What can hang from each mark
R: D M Q W
H: D Y
X: R
Y: C R
C: X
S: W X
W: C R

Known rows, with every way that one mark hangs from another
(C (X (R D M Q))): [-6.77  1.35  3.29  0.87  0.39  3.89 -2.40 -0.76  1.60 -0.49 -1.65  0.68
  3.47  1.37 -0.33  0.25 -5.18  1.73 -0.38  1.53  2.91]
(X R): [-3.05  0.65  1.67  1.00 -0.75  1.23 -0.83 -0.51  1.07  0.33  0.64  0.17
 -0.17  0.25  0.07  2.32 -0.34 -0.66 -0.45  0.08  0.28]
(X (R D M Q W)): [-8.30  0.41  3.69  0.69 -0.65  4.82 -3.36  0.37  5.74 -0.43  0.78  0.59
  2.58  2.24 -0.23  2.40 -6.52  0.36  0.76  1.96  1.04]
(C (X R)): [-3.85  1.11  2.09  1.34 -0.52  1.10 -0.84 -1.45  0.68  0.45 -0.85  0.02
  1.19  0.11  0.54  0.43 -0.95  0.63 -1.14  1.17  1.85]
(S W): [ 0.41  0.16  2.41 -0.20  1.93  2.89 -1.51  1.06 -0.38  0.07  1.08  0.39
 -1.08  0.35  1.48 -0.32 -1.89  0.03 -0.35  0.55  1.30]
(X (R M (W C))): [-8.48  0.95 -0.77  2.21 -0.15  2.63 -2.60 -1.18  3.91  0.99  1.53 -1.92
  2.66  1.62 -1.45  1.15 -4.97 -1.33 -0.74  2.44  2.04]
(Y C): [-0.73  0.25  1.05 -0.74 -1.04  4.09 -3.08 -0.61  1.65 -0.21  0.69 -0.09
 -0.08  0.57 -2.39 -0.44 -1.96 -0.43 -0.07 -0.69 -0.27]
(Y R): [-1.79  0.90  0.25 -0.14 -1.47  2.18 -3.43  0.67  2.08 -0.39  1.21  0.23
  1.43  0.40 -0.54  2.71 -1.60 -1.07 -0.01 -0.38 -2.13]
(W R): [-1.74  0.16 -0.79  0.98  0.67 -0.50 -2.19 -0.42 -1.08 -0.25  0.70 -2.29
 -0.86 -0.25 -0.37 -0.26 -0.57 -0.90 -1.16  1.22 -0.72]
(R D Q W): [-4.53 -1.01  3.35  0.15 -1.05  2.63 -2.40  1.19  5.19 -1.16  0.90  0.89
  0.27  1.32  1.56  0.49 -4.11  0.94  1.35  0.96 -0.84]
(R D M Q (W C)): [-8.52  0.02 -0.36  1.10  0.39  3.78 -2.70  0.17  4.20 -0.85  0.69 -1.13
  3.16  2.24 -0.85 -0.96 -7.51  0.49  0.51  1.90  1.29]
(R M): [-1.29  0.62 -0.95 -0.45  1.12  1.01 -0.73 -0.18  0.05  0.29 -0.90 -0.43
  2.88  0.94 -1.76 -0.44 -2.69  0.29  0.04  1.02  1.74]
(S (W (R M)) X): [-0.53 -0.84 -0.19  0.34  4.68  3.06 -6.18  0.43 -0.18 -0.21  0.40 -3.28
 -1.07  0.63  1.25  0.11 -4.30 -0.76 -2.35  3.03  2.59]
(S (W R) X): [ 0.58 -1.23  0.68  0.74  3.80  2.36 -5.39  0.65 -0.26 -0.59  1.04 -2.82
 -3.40  0.01  2.41  0.70 -2.03 -1.01 -2.34  1.98  1.03]
(H D (Y R)): [ 0.78  1.79 -0.60  0.53 -1.85 -0.47  1.33  0.67  3.45 -0.75 -0.33  1.84
  3.25  0.41  3.93  2.20 -1.60 -0.42  2.31  1.42 -0.40]
(X (R D (W C))): [-8.02  0.02  0.88  2.24  0.12  4.26 -1.82 -0.83  4.06 -0.08  2.08 -1.10
 -0.51  1.33  0.01  0.96 -3.51 -1.39 -0.65 -0.63 -0.31]
(X (R W)): [-4.96  0.12  2.59  1.32 -1.37  1.85 -1.98 -0.38  4.94  0.69  1.77 -0.20
 -0.02  0.67  0.75  2.57 -1.75 -0.90  0.05  1.63  0.04]
(Y (R M)): [-2.94  1.35 -0.51 -0.55 -0.48  3.02 -4.32  0.54  2.16 -0.06  0.32 -0.17
  3.83  1.11 -1.92  2.36 -4.09 -0.85  0.16  0.47 -0.45]
(R Q): [-1.62  0.14  1.29  0.15 -1.69 -0.75 -0.91  0.90  0.56 -0.98  0.08  0.90
  0.67  0.30  0.45  0.88 -1.34  0.97  0.62  1.76 -0.03]
(C (X (R D Q))): [-5.58  0.85  4.00  1.17 -0.54  2.78 -1.58 -0.57  1.47 -0.84 -0.94  1.14
  1.07  0.76  0.97  0.44 -2.89  1.54 -0.43  0.57  1.22]
(H (Y C (R M Q))): [-3.97  2.11  1.25 -0.23 -3.41  4.20 -5.76  0.33  5.38 -1.49  0.31  0.90
  4.51  1.99 -1.39  3.01 -7.05 -0.43  2.32  1.72  0.93]
(X (R D Q W)): [-7.04 -0.20  4.50  1.03 -1.59  3.79 -2.85  0.49  5.59 -0.72  1.56  1.04
  0.02  1.42  1.31  2.70 -4.05  0.11  0.70  0.99 -0.65]

Rows
[-6.42  0.82 -2.99  2.62 -0.53 -1.36 -3.06 -0.51 -1.65 -1.22  1.42 -3.15
 -0.22  0.23 -0.86 -0.14 -2.57 -0.80 -1.58  2.65 -0.16]	(W C (R Q))
[-2.70  1.53  2.44  1.16 -1.73  2.71 -1.75 -1.86  3.59 -0.40 -0.65  0.42
  1.53  0.70  0.36  0.20 -3.01 -0.01  0.84  0.73  2.96]	(H (Y (C (X R))))
[-8.57  1.04 -0.88  1.74 -0.84  0.56 -2.82 -0.74  3.68  0.03 -0.25 -1.78
  4.81  1.56 -0.56 -1.45 -6.72  1.25 -0.19  5.47  3.47]	(R M Q (W (C X)))
[-0.78  2.03  0.56  0.54 -3.31 -1.36  0.49  1.26  4.00 -1.48 -0.23  2.44
  3.55  0.76  4.41  2.99 -2.63  0.39  2.80  2.89 -0.16]	(H D (Y (R Q)))
[-8.05  1.01 -2.89  1.92  1.77  2.44 -3.90 -0.64 -1.25 -1.53  0.54 -3.12
  1.73  1.52 -2.38 -1.46 -6.12 -0.38 -1.46  1.57  0.74]	(W C (R D M Q))
[-7.14 -0.55  0.55  1.46 -0.85  2.49 -2.10  0.46  4.03 -1.28  1.59 -0.70
  0.46  1.44  0.62 -0.35 -4.75  0.30  0.37  0.99 -0.45]	(R D Q (W C))
[-6.55  0.71 -3.77  1.83  3.30  2.86 -2.96 -1.25 -2.07 -0.79  0.36 -3.93
  1.07  1.23 -2.84 -2.63 -4.99 -1.31 -1.96 -0.07  0.88]	(W C (R D M))
[-0.98 -1.10  3.58  0.48  3.64  6.16 -4.26  0.88  1.95 -0.61  0.86 -0.29
 -3.25  1.00  2.97  2.36 -2.95 -0.62 -1.58 -0.94  1.41]	(S W (X (R D)))
[-3.91  0.86 -1.29  2.14  2.89  2.46 -3.51  0.07 -2.32 -0.19  2.27 -3.17
 -1.75  0.36 -0.12 -1.63 -3.08 -1.37 -2.39  1.63  1.23]	(S (W C R))
[-5.33 -0.30  3.42  0.99 -0.03  4.54 -2.07 -0.20  5.06  0.04  1.47  0.21
 -0.56  1.14  0.73  1.66 -2.98 -0.66  0.16 -0.78 -0.68]	(X (R D W))
[-6.34  1.71  2.49  1.03 -0.84  1.22 -2.40 -0.75  1.34  0.12 -1.50  0.32
  3.67  0.98 -0.32  1.00 -4.19  1.59 -0.49  3.41  3.43]	(C (X (R M Q)))
[-3.79 -0.82  0.72  1.90  3.84  6.27 -4.34  0.08  0.98 -0.73  1.42 -1.72
 -3.39  1.18  1.87  1.38 -3.76 -1.31 -2.51 -1.11  1.81]	(S (W C) (X (R D)))
[-6.17  0.73 -1.40  1.61 -1.97  2.85 -4.41  0.10  4.78 -0.04  2.79 -1.44
  1.61  0.86 -0.48  2.08 -3.70 -1.85 -0.35  0.98 -2.16]	(Y (R (W C)))
[-4.99  0.51  0.59  0.40  1.40  2.58 -3.86  0.19 -0.13 -1.38 -0.30 -1.53
  1.63  1.29 -1.32 -0.48 -5.33  0.38 -0.37  1.54  0.33]	(W (R D M Q))
[-3.57 -0.61 -1.28  2.27  2.74  1.38 -6.25  0.61 -0.80 -1.42  1.68 -3.72
 -2.93  0.43  2.29  0.82 -3.81 -0.82 -2.75  3.51  1.54]	(S (W C (R Q)) X)
[-7.79  1.47 -1.16  2.18  1.85  3.75 -1.32 -2.01 -0.16  0.09 -0.91 -1.66
  2.64  1.27 -1.62 -1.79 -4.64  0.00 -1.84  0.06  2.95]	(W (C (X (R D M))))
[-1.30  2.36  1.98  1.05 -1.49  1.96  1.35 -1.47  4.02 -0.31 -1.50  1.60
  3.02  0.63  2.77 -0.17 -2.58  0.55  1.28  2.06  2.81]	(H D (Y (C (X R))))
[-6.37 -0.01 -0.79  1.83 -2.19 -0.38 -2.19  0.18  3.80 -0.53  1.89 -1.12
  0.99  0.86  0.67  0.39 -3.74  0.07  0.23  3.38  0.02]	(R Q (W C))
[-7.44  1.13 -3.10  2.21  3.49  3.08 -2.81 -2.18 -2.02 -0.51 -0.86 -4.01
  2.42  0.97 -2.42 -4.00 -5.41 -0.21 -2.56  0.76  2.30]	(W (C X) (R D M))
[-6.86 -0.07 -1.51  0.93  1.90  4.69 -1.82 -0.56  3.64  0.02  0.69 -1.94
  2.43  1.96 -1.47 -2.11 -6.32 -0.49 -0.06  0.25  1.22]	(R D M (W C))
[-4.21 -0.13  2.16 -0.08 -0.87  5.23 -4.42  0.91  6.24 -0.61  1.95  0.25
  1.08  1.20  0.39  2.04 -4.17 -1.11  0.74 -1.01 -3.00]	(Y (R D W))
[-8.45  1.17  0.30  1.89 -3.35  1.76 -5.37  0.33  5.25 -0.75  1.73 -0.89
  3.18  1.00  0.44  1.92 -5.33 -0.16 -0.15  3.40 -0.59]	(Y (R Q (W (C X))))
[-6.13 -0.31 -0.21  1.87  1.06  3.32 -1.18 -1.16  3.27 -0.24  0.37 -1.58
  0.85  0.92  0.46 -2.96 -4.01  0.21 -0.77 -0.10  0.74]	(R D (W (C X)))
[-5.00  0.78  0.15  2.17  4.25  4.89 -3.71 -0.60 -2.16 -0.68  0.95 -2.96
 -1.18  0.56  0.53 -3.77 -4.45 -0.33 -2.69  0.55  1.86]	(S (W (C X) (R D)))
[-1.38 -1.44  2.45  0.56  3.62  4.15 -6.29  1.52  0.64 -1.83  0.77 -1.85
 -3.37  0.73  3.03  0.78 -4.29  0.04 -1.71  1.58  0.51]	(S (W (R D Q)) X)
[ 1.74  1.38  0.21 -0.13 -1.48  1.26  1.98 -0.44  3.29 -0.65 -0.82  1.56
  1.94  0.65  2.32 -0.35 -1.84  0.06  2.20  1.40  1.05]	(H D (Y C))
[-6.42  1.46 -1.16  2.78  0.07  0.68 -0.77 -2.04 -0.62  0.38 -0.07 -1.59
  1.04  0.23 -0.52 -0.57 -1.63 -0.25 -2.05  1.01  2.24]	(W (C (X R)))
